What can hang from each mark
luse: torad
bafe: sobat surab torad
surab: bafe sugimep
sugimep: surab
torad: bafe luse rigi sugimep
sobat: bafe
rigi: torad

Each row was made from one small tree. The marks that hang from a mark follow it in brackets, in alphabetical order. Every link used is in the known rows. Write each row's tree.
Known rows
torad(bafe): [ -3   3 -20   0  -5  -1   6  28 -14  -4   3  -4   5   8   5  -1   1  -8
  -3   1  -5]
rigi(torad(bafe(surab) luse)): [-19  14 -22  -4 -15  -3  10  94  16  -1  -6   2   9   7  -7  -4  -4  -6
 -11 -13  11]
luse(torad(bafe(sobat) rigi)): [ -4  11 -23  -1  -7   8   4  64  28   0  -7   5  13  26  14  -5   5 -44
  -8  17  21]
luse(torad(bafe(sobat) sugimep(surab))): [-16   0 -31  -4 -13   4   8  57  51   7  -2   7   7  33  21  -1  -1 -28
 -10  15  28]
surab(bafe(torad(rigi)) sugimep): [-61  35   6   0   0  -9 -11 -26 -27  -1 -14 -13   6  14   7   3   7 -26
   2  13  31]
surab(bafe(torad(luse rigi)) sugimep): [-79  40   0  -4   1 -10  -6 -17 -20   3 -16  -9   9  13   1   3   4   0
  -3  -1  28]
luse(torad(bafe(sobat))): [ -9   3 -24   0 -10   5   6  63  23  -3  -6   6   7  24  10 -11   9 -16
 -11  16  12]
sobat(bafe(torad(sugimep(surab)))): [-29 -14   3   5   0  -8  -3  17  33  23  -6   4  -9  16  14  13  -9  -6
   1   6  17]
rigi(torad(luse sugimep)): [  1   0 -11  -4  -4   1   4  39  24  -3  -2   1  11   7  -3   4 -11   5
 -17 -25  25]
bafe(sobat surab torad(luse sugimep)): [-85  13 -24  -5 -18  -8   4  26  77  19   1  11  11   6   4  -1  -2   8
   4   3  17]
torad(bafe(sobat)): [-12  12 -30  -3  -8   5   4  40  24   7   1   4   8  16   6  -5   6  -7
  -3  12  -1]
luse(torad(rigi sugimep(surab))): [  0  -3  -4  -2  -3   2   3  20  34   2  -4   3   7  22  20   9 -10 -48
  -5   5  36]
sugimep(surab(bafe(sobat))): [-28  26  -7  -7  -4   2  -1  13  38  22  -8   2  -9  18   3   4   5  -1
   5   8  19]
sugimep(surab(bafe)): [-19  17   1  -4  -1  -3   0   3   5  11  -7  -5 -12  11   2   7   1  -3
   4  -1  16]
torad(luse rigi sugimep(surab)): [-26  13 -16 -11   0   0   7   5  44  17   0   6  12  11  10  19 -19 -11
  -2 -16  24]
torad(bafe(sobat surab) luse rigi): [-50  30 -39  -8 -11   2   9  67  57  16  -2  12  20  12   4   1  -3 -18
   3   2   8]
torad(bafe(sobat surab(sugimep)) luse): [-74  30 -37 -10 -13  -1   6  47  41  16  -5  12  18  14   2  -9   3  12
  -3  11   6]
luse(torad(bafe sugimep)): [  1 -14 -23   3  -7  -1   6  35   4 -16   3  -2  12  20  17  -3   0 -28
 -12  -1  20]
sobat(bafe(surab torad)): [-43  -9   7  10  -5 -11  -4  37  28  18  -8   6  -8   3   4   2   0 -11
   9  12   5]
luse(torad(bafe rigi)): [  5   3 -15   2  -4   2   6  54  -4 -11  -6  -1  11  20  13  -2   2 -46
  -8   8  17]
surab(bafe(sobat)): [-23  21 -11  -1  -1   3  -6  -1  24   6  -4  -1   0  12   0  -3  11   0
   3   3  16]

Write each row's tree
[-62 -11  -7   6  -4 -13   0  31  48  19  -3   9   2   5   6   7  -8   8
   4  -6  13]
sobat(bafe(surab torad(luse sugimep)))
[-14   3 -40  -2  -9   4   3  20  39   3   9   3  17  19  16   0   0 -17
  -4   4  11]
torad(bafe(sobat) sugimep)
[-92  31  -3  -5 -11 -12   0  13  15  13 -12   4  13   3   2   2  -5 -13
   4  12  18]
bafe(surab(sugimep) torad(luse rigi))
[-32  -4   6   5   2  -4 -10  12  24  16  -9  10   0   7   8  -2  -1  -9
   5  16  10]
sobat(bafe(surab(sugimep)))
[-56  29  -2  -1   1 -10   0   6  -7   1  -9  -9   3   7  -2   7   2  -1
   1 -13  19]
surab(bafe(torad(luse rigi)))
[-61   0  10   7  -4 -11  -9  19  18  19 -13   6  -3   9   7  -1   1 -10
   6  23  11]
sobat(bafe(surab(sugimep) torad))
[-20 -11   1   9   5  -5  -7   9  27  13  -4   2   4  12  16  14  -8 -27
   2   3  20]
sobat(bafe(torad(rigi sugimep)))
[-47  34 -30  -5 -12   3  -2  36  38  13  -4   8  21  19  15  -3   2 -51
   5  28  17]
torad(bafe(sobat surab(sugimep)) rigi)
[-33   8 -36 -10  -7  -4  15  33  25  11   5   3  10  17   9  12 -13  11
  -8 -16  10]
torad(bafe luse sugimep(surab))
[-45  32  -7  -4   0   2 -12 -22  11   7 -10  -2   6  19   4  -7  13   1
  -2  15  26]
surab(bafe(sobat) sugimep)
[ -7   6 -10  -8  -7   1   7  50  37   8  -5   3   4  12  -1   9 -15   3
 -16 -20  29]
rigi(torad(luse sugimep(surab)))
[-46   2 -40  -4 -11  -7  12  34  31  -1  11   3  19   6   7   3  -9   1
  -1 -18   7]
torad(bafe(surab) luse sugimep)
[ -8  -6 -32   1 -10   4   5  44  37  -5   2   5  14  26  19  -7   3 -26
 -12   9  24]
luse(torad(bafe(sobat) sugimep))
[-28  23 -32  -3 -13   4   3  52  50  13   1   8  17  14  11   0   1 -51
   9  18  10]
torad(bafe(sobat surab) rigi)
[-33   5 -41  -1 -16   1   4  32  59   7  11   6  18  15  16  -2  -1 -29
   4   8  13]
torad(bafe(sobat surab) sugimep)
[-51  25  -7   1  -6  -4  -6   5  18   9  -8  -6  -4  13   0  -3  13   1
   3   9  17]
surab(bafe(sobat torad))
[-21  11 -37  -5  -1  -1   9  22  19  -2   7   0  26  12  12  12 -12 -17
  -6 -21  14]
torad(bafe luse rigi sugimep)
